(in the rows, 128 means zero)
Known rows, with every step that occurs
mususuk -> tefup -> noda -> nufog -> modo: [ 75 132  85  98 119 145 151 158 160  87 110  90 171 135 163 137 105 114
 110  97 130 102 104  83 101]
mususuk -> modo -> noda -> mivi -> tefup -> nufog: [141 125 130 113 122 154 105 183 137 133 147 142  88 112  94 126  77 121
 126 170 188 109 126 138 112]
nufog -> mivi -> tefup -> modo -> noda: [155 121 123 109 113 100  95  19 150  85  86 128 120  74 114 148 119 145
  79 150 138 149 104 148 102]
modo -> mususuk -> mivi -> noda: [145  80 143 138  69 152 118 168 160 213 117 139 157 100  98 102 109 135
  94 108 109 124 166  79 104]
modo -> noda -> mivi -> tefup: [177 118 122 123 112 136 131 121 145 112 150 145  67  70 126  89 122 109
 106 121 156 107 171 100 108]
mususuk -> nufog -> modo: [107  78 158 128 114 105 124 144 161  97 146  92 148 101  98 108  91 134
  99 112 140 148 119  89 123]
mivi -> tefup -> noda -> nufog: [143 132 106  96 119 197 123 212 147 113 126 110 100  77 119 113 149 107
  81 109 117  75 146  87 150]
mususuk -> mivi -> tefup -> nufog: [149 150 131  98  93 179  82 212 175 161 143 120  69 128  72 109 125 142
 106 162  91 103 138 108 116]
mususuk -> modo -> noda -> nufog -> mivi: [126  66 135 103 103 129 152  86 109  98 131  94 173  92 128 131  53 107
  84 155 207 165  85 141 121]
mivi -> tefup -> modo -> mususuk -> noda: [133  98 157 132 125 144 123 148 190 162 114 119 126 136 106 161  97 156
  81  77  91  75 139 148 143]
mivi -> noda -> nufog -> modo: [157  81 118 143 111 153 170 198 146  92  78  86 176  70 108 122 128 104
  55 142 136 147 121  74 118]
modo -> mivi -> tefup: [167  74 151 119  85 134 137 135 173 123 136 136 113  87 114  83 131 146
  83  98 106 127 162 117 150]
mivi -> noda: [170  74 130 125  96 135 125 204 141 131  82 103 152  92  87  99 151 131
  98 110 129 118 144  66 104]
mususuk -> tefup -> nufog -> modo -> noda -> mivi: [105 152  86 114 128 116 132 123 154  84 124 129 121 134 153 113  71 121
 146 164 174 111 108 115  57]
nufog -> mivi: [156  88 137 119 101 114 113  73 125  78  94  91 122 109 119  88 133 139
  92  98 112 141 140  92  98]
noda -> mivi -> tefup: [184 125 132 129 118 157 132 158 142  99 126 126  63  97 100  77 148 124
  95  98 107  88 198  80 114]
noda -> mivi: [188 100 132 120 121 143 133 147 129  77 115 111 108 115 107  80 128 127
 119 101 130  82 194  88  95]
mususuk -> noda -> nufog -> mivi -> tefup: [142 136 118 110 101 167 155 140 133 106 133  68  88 123 128 106 116 126
  45 115 107 131  99  98 138]
tefup -> modo -> mususuk -> mivi -> noda -> nufog: [169 105 127 119 106 191 142 186 158 172  91 132 202  95  82 153  83 134
  74 175 125  92 151 126 118]
tefup -> modo -> noda -> nufog -> mivi: [169 103 109  94 128 132 135  51 127  49  86 103 172  74 126 149  83 121
  78 185 180 129  96 157 110]
mivi -> tefup: [162  88 151 122 110 144 124 173 162 126 124 112  82  94  93  94 150 128
  87  88  97 100 162  91 136]
nufog -> modo -> tefup: [127  60 144 134 123  71 128  83 169 100 106 148 117  95 109  93 108 125
 102  82 132 123 130 118 101]
mususuk -> tefup: [114  91 131  99 110 118 141 170 154 119 127 104 134 158 115  89 113 138
 132  80 120  79 139  86  99]
nufog -> mivi -> tefup: [155 113 136 129 101 126 111  78 139 100 100 106  75  90 109  86 154 136
  65  97  87 142 142  89 119]
tefup -> nufog -> modo -> mususuk -> noda: [102  88 140 151 125 140 120 164 185 144 117  99 139 144 135 137  73 135
  98 100 110 115 110 133 121]

Rows
[138  95 132 130 133 133 107 166 168  77  89  93 129 118 106 123 120 131
 106 142 117 126 121 117 107] : tefup -> nufog -> modo
[165 124 122 122 114 175 150 122 126  85 111  96  88  71 110  82 137 112
  43 133 102 124 138  92 142] : noda -> nufog -> mivi -> tefup
[159 121 132 116 129 173  96 231 162 123 115 115  71 105  80  95 145 129
 100 143 100  80 143 106 135] : mivi -> tefup -> nufog
[127 119 143 137 114 128 110  49 166 136  91 113 120 131 125 152 100 165
  60  85  80 117 120 148 124] : nufog -> mivi -> tefup -> modo -> mususuk -> noda
[138 104 119 100  81 141  99 130 170 127 129 143 120  88 139 103 150 150
 101  80 110 119 149 110 140] : modo -> mivi -> tefup -> noda
[122 133 144 118 100 134 101 114 131 115 152 108  81  84  88  70 122 141
  69 119 115 141 117  81 134] : mususuk -> nufog -> mivi -> tefup
[108 150  98  96 115 135 102 129 132  94  94  96 114 162 118  81 111 148
 124 140 114  97  99  98  80] : mususuk -> tefup -> nufog -> mivi
[160 131  99 102 115 148  92 137 127  82 109 116 118 116 136 102 145 131
 140  84 136  77 183  80  85] : tefup -> noda -> mivi
[173 151 103 114 127 165 106 176 146 110 140 146  55  79 109  86 113 112
 120 171 161  86 149 115 106] : modo -> noda -> mivi -> tefup -> nufog
[135 124 133 139 131 146 104 176 181 101  97 108  85  99  99 121 137 127
  81 138  93 129 125 110 124] : mivi -> tefup -> nufog -> modo
[174 109 124  97 139 161 147 158 162  97 118 129 136  59  98 156 100 108
  74 177 164  91 120 152 142] : mivi -> tefup -> modo -> noda -> nufog
[116  91 128  92  88 178 137 178 153 134 146 131 172  98 125 143  91 135
  87 113 155 121 122 136 168] : mususuk -> modo -> mivi -> tefup -> noda -> nufog
[154 117 121 149 111 107 139  74 164  87 131 137  83  65 146 115 116 108
  87 116 146 155 153 104  97] : nufog -> modo -> noda -> mivi -> tefup
[154  55 135 129 105 142 184 123 165  65 122 108 186  80 144 111  91 121
  64 134 140 157 136 131 144] : noda -> nufog -> modo -> mivi
[160  58 163 132 137 135 121 119 168 119  80 130 171 104  97 138  96 144
 105  98 111  66 177 149 128] : tefup -> modo -> mususuk
[ 87 124  99  79 104 127 103 162 152 124 119 108 146 160 141 113 128 143
 152  63 122  69 126  77  88] : mususuk -> tefup -> noda
[127  78 148 143 101 166 166 124 175 146 143 117 160  93 132 125  66 108
  67 126 108 136 163 118 130] : noda -> nufog -> modo -> mususuk -> mivi
[122 107 143 106 103 118 104 102 118  97 143  90 124 101  96  73 104 143
  96 126 139 139 113  88 115] : mususuk -> nufog -> mivi
[124 115 138 175 115 136 153 103 175 142 139 122  87 120 154 118  96 128
  69  54  90 124 170 102 118] : nufog -> modo -> mususuk -> noda -> mivi -> tefup
[147 106 104  88 119 184 124 204 135  94 115  96 145  96 128 116 130 108
 110 110 140  73 144  92 130] : tefup -> noda -> nufog
[ 96  91 113 157 117 156 196 186 159 154  94 121 188  96 139 105  85 103
  66 110 121 110 129  73 117] : mivi -> noda -> nufog -> modo -> mususuk -> tefup
[ 91 158  73  78 105 155 129 110 118  86 107  90 149 135 160 101 115 126
 108 107 132  93 104  80  93] : mususuk -> tefup -> noda -> nufog -> mivi
